What can hang from each mark
U: A
K: A R
H: R S X
R: H K
N: A S
X: H S
A: G K N
G: A
S: H

Every row comes from one small tree of marks. The marks that hang from a mark follow it in brackets, in alphabetical order. Every link used is in the known rows. Which tree was each row made from?
Known rows
G[A]: [ -8  -6 -10   6   0  -6   1  10  -6 -27 -10   2 -11  15  -5   2  -7  -5
 -20  -2   0 -13   2 -17   3]
U[A[G K[R]]]: [  4  -4   0  -7   4   7  -6   3 -15   1  18  10  -5  -9 -15   4   0   2
  14   3  -5  16 -13 -15  15]
A[G K[R] N]: [ 10  10  -5   1  15   5  -9   5 -10   5   4  11 -12 -13 -17  -7  12 -11
  11   3   0  16  -9  -6  13]
N[A[K]]: [  0  -4  -5  -3   6   1  -3   7 -16 -12  13  14 -22  -1 -11 -17   4   9
   2  -3 -23  -2  -6 -29   9]
R[H K[A]]: [ 10 -20  -1   5   5 -12  17   3  -1  12  -3 -18  -2  -3  -8 -15 -12   9
  -7   2  21  11   8   6 -15]
U[A[K]]: [  8  -7  -6  -3   1   4   4   9 -20 -10  11  16  -5  -5  -6   4 -10  11
   2   9 -10  -4 -14 -12   6]
N[A[G K[R]] S[H[X]]]: [-16  20  23 -19  -2  -4 -14 -16 -13   2  37   1 -27   9 -19 -10  23  11
  13 -17 -16   8 -16 -12  12]
X[H[R[K]] S]: [ -5 -23 -20  14 -27   6   4   9  27   7  -7   7  29 -12  33   0 -14  17
   2   5 -15  11  34  -5  -7]
H[R[K[A[G N]]] S X]: [ 10  17  -1  12  11   7   0   6  10  26 -16  -2  31 -11  13  -7  -8 -25
  15   6   5   3   5  28  -6]
G[A[N]]: [ -2   8 -10   2  10  -4   1  14  -9 -21 -18   9 -13   6  -6   2  -1  -8
 -17   5   3 -16  -1  -4   1]
G[A[K]]: [ -2  -8  -9   6  -1 -16  -5  16   1 -19   0   8 -21  13 -11  -4   0   1
 -13 -13  -5  -6  -6 -18   8]
A[G K N[S]]: [ 10  32  10 -10  -5  -9 -17  -4 -27  -8  10  22 -19  -9 -19  -5  12   3
   7   1 -10  -5 -19  -9   1]
A[K[R] N[S]]: [  8   1  -2  -6  -4  -3 -11   2  -6  -6  -2   8 -18  -6 -22  -2  15  -1
   1 -13  11   3 -21   0   1]
K[A]: [ -2 -13  -4   6   7  -4  14  -1  -7 -21 -17  -3  -2  -3  -2   0  -3  -9
  -9   2  10 -10   1  -6 -13]
A[G K[R[H]] N]: [ 17   7   2  -7  11  -1 -10   3  -6  21  11   1 -12 -10 -18 -12   7  -3
  12   1   3  22  -3   0  14]
R[H[S X]]: [ 13  -3  -4   9  -4   5   5   8   3   3   3 -12  17  13  10  -2 -19 -14
  -7   9   0 -12  14   6  11]
U[A[K N]]: [ 13   7  -7  -5   9   5   3  13 -23  -5   6  23  -6 -15  -8   5  -4   6
   5  16  -7  -6 -16   3   4]
N[A[G] S[H]]: [-16  26  20 -27   3   5 -12 -28 -32 -14  18   9 -17  13  -8   4  14  19
   2   8 -25  -7 -11 -31  -8]
X[H[S]]: [  0 -13 -19  11  -7  11  -8  14  10 -17  -9   8  24   8  22  13  -6 -10
  -6  14 -17  -7  16 -12  -1]
X[H[R[K[A[G]]]] S]: [-10 -11  -6   6 -19  -7   2  -1  27   9  -7   3  30 -19  27  -1  -6   9
  15  -1 -12  19  33  -3 -14]
S[H[R X]]: [ -7   2   8  11   4  15   9 -10   0   2  -5  -6  13   8  23   6  -7  -2
  -8   7  -5 -17   2   6   0]
S[H]: [ -4  -2  -2   3  10  13   8 -10 -14 -12  -3  -1  -2  10   7  12   0   7
 -13  21  -3  -9  -3 -13  -9]

Write each row's tree
[ -4 -17  -9  -4   9   6  -5   7  -4  -5  10   3 -21  -2 -18 -15  10   2
   5 -13 -11  12  -6 -26  14]
N[A[K[R]]]
[ -9  22  17  -7  -6 -14 -14  -2   8   3   1   6 -14  14   2   7  14   5
  -5 -22  -2 -18 -19  19  -1]
G[A[K N[S[H[R X]]]]]
[-1 -3  4 18  3 13 11 -5  3 19  1 -8 12  5 18 -4 -9  9 -6  8  0 -2  4 12
 -5]
S[H[R[K] X]]
[  5 -23  -3   6   4  -2   9   4  25  10  -8 -31  18   8   2   1  -8 -27
  -1 -10  25   6  12  20   5]
K[A R[H[S X]]]
[  2  20   3  -3  16  -4   4  -3 -19 -11 -15   7  -1 -13  -6  -1   4 -15
   4  14   5  -6   0   1  -8]
K[A[G N]]
[  0 -30   1  -3   7  -6  11  -3  10   2 -11 -26  -1   0 -11  -1  -4  -8
  -5  -9  27  11   8   3  -6]
K[A R[H]]
[ -4 -14 -11   6  -7  17  11 -14  18  16  -8  -4  21  -2  25  10 -11  23
  -1  14  -5  12  13  -3 -16]
X[S[H[R[K]]]]
[  2   6  11  -8 -12 -29 -11  14   9   5  13  -8 -28  11 -26 -11   9  -2
  -5 -34  19  -1  -8  20  16]
G[A[K[R[H[X]]] N[S]]]
[ -3  12  11 -14   4  -8  -4 -12 -10 -10 -14  -2  -8 -10 -22   4  16 -14
   6  -7  20   3 -12   6 -12]
K[A[G N[S]] R]
[  6  -5  -6  18  -3  19   0   5  13   1 -15  -3  32   8  25   5 -16 -24
   0   4  -7 -18   7   3   8]
H[R S X]
[ -4  -5  -6  15 -20   7  12   0  14  -9  -8   0  23  -6  27   0 -20  -5
   0   1  -9 -14  23   0   9]
H[R X[S]]
[-14  23  17  -7  -6  -5  -8  -8   4  -6 -10   0  -3  18   8  13   7   0
 -11 -11   2 -26 -10  20  -7]
G[A[N[S[H[R X]]]]]
[ -7 -15 -16   6 -13  -3   9  10  33  10 -24   6  27 -25  28   0  -4   8
   8   1   0  10  30  19 -21]
X[H[R[K[A[N]]]] S]
[ -9 -21  -7   2  -2   5  17 -18  27  16 -17 -13  21  -6  22  11  -4  18
   2   5   8  13  11   8 -27]
X[S[H[R[K[A]]]]]
[  1 -12  -2   9   9  19   5 -11   3  19  -9  -7  12   4  16   5  -4  16
  -7  13  -2   7  -2  -3 -14]
S[H[R[K]]]
[ -1 -17  -7   7 -18  -3  16   3  18   2   8 -20  10  -1   6  -6 -17  -2
  -2  -4  11   8  30   7  16]
K[R[H[X[S]]]]
[  4  35  15 -17   3  -3 -16 -17 -25   0  15  16 -18   0 -12   7  20  13
   6  10 -11  -3 -24  -5  -7]
A[G K N[S[H]]]
[-12  26  24 -13   8  -7   1 -19  -8  -2   2  -9  -7   0 -12   8  21 -10
   4  -4  20  -3 -11  25 -10]
K[A[G N[S[H[X]]]] R]
[ 12 -26  -4   1   0  -3  -2   5   6  11  10 -13 -12   1 -15  -8  -1   2
  -1  -8   9  17  -1  -8  12]
A[K[R[H]]]
[  1  46  23 -20  -2  -4  -8  -7 -33   3  32  20 -11  -4  -9   9  10  15
  12  11 -13 -10 -26  16   2]
U[A[G K N[S[H[X]]]]]
[  4 -19  -8   7  -4 -13 -11  21  31  12  10 -19  -1  22  -8  -4  -2 -17
  -3 -25  10  10   4   8  24]
G[A[K[R[H[S X]]]]]
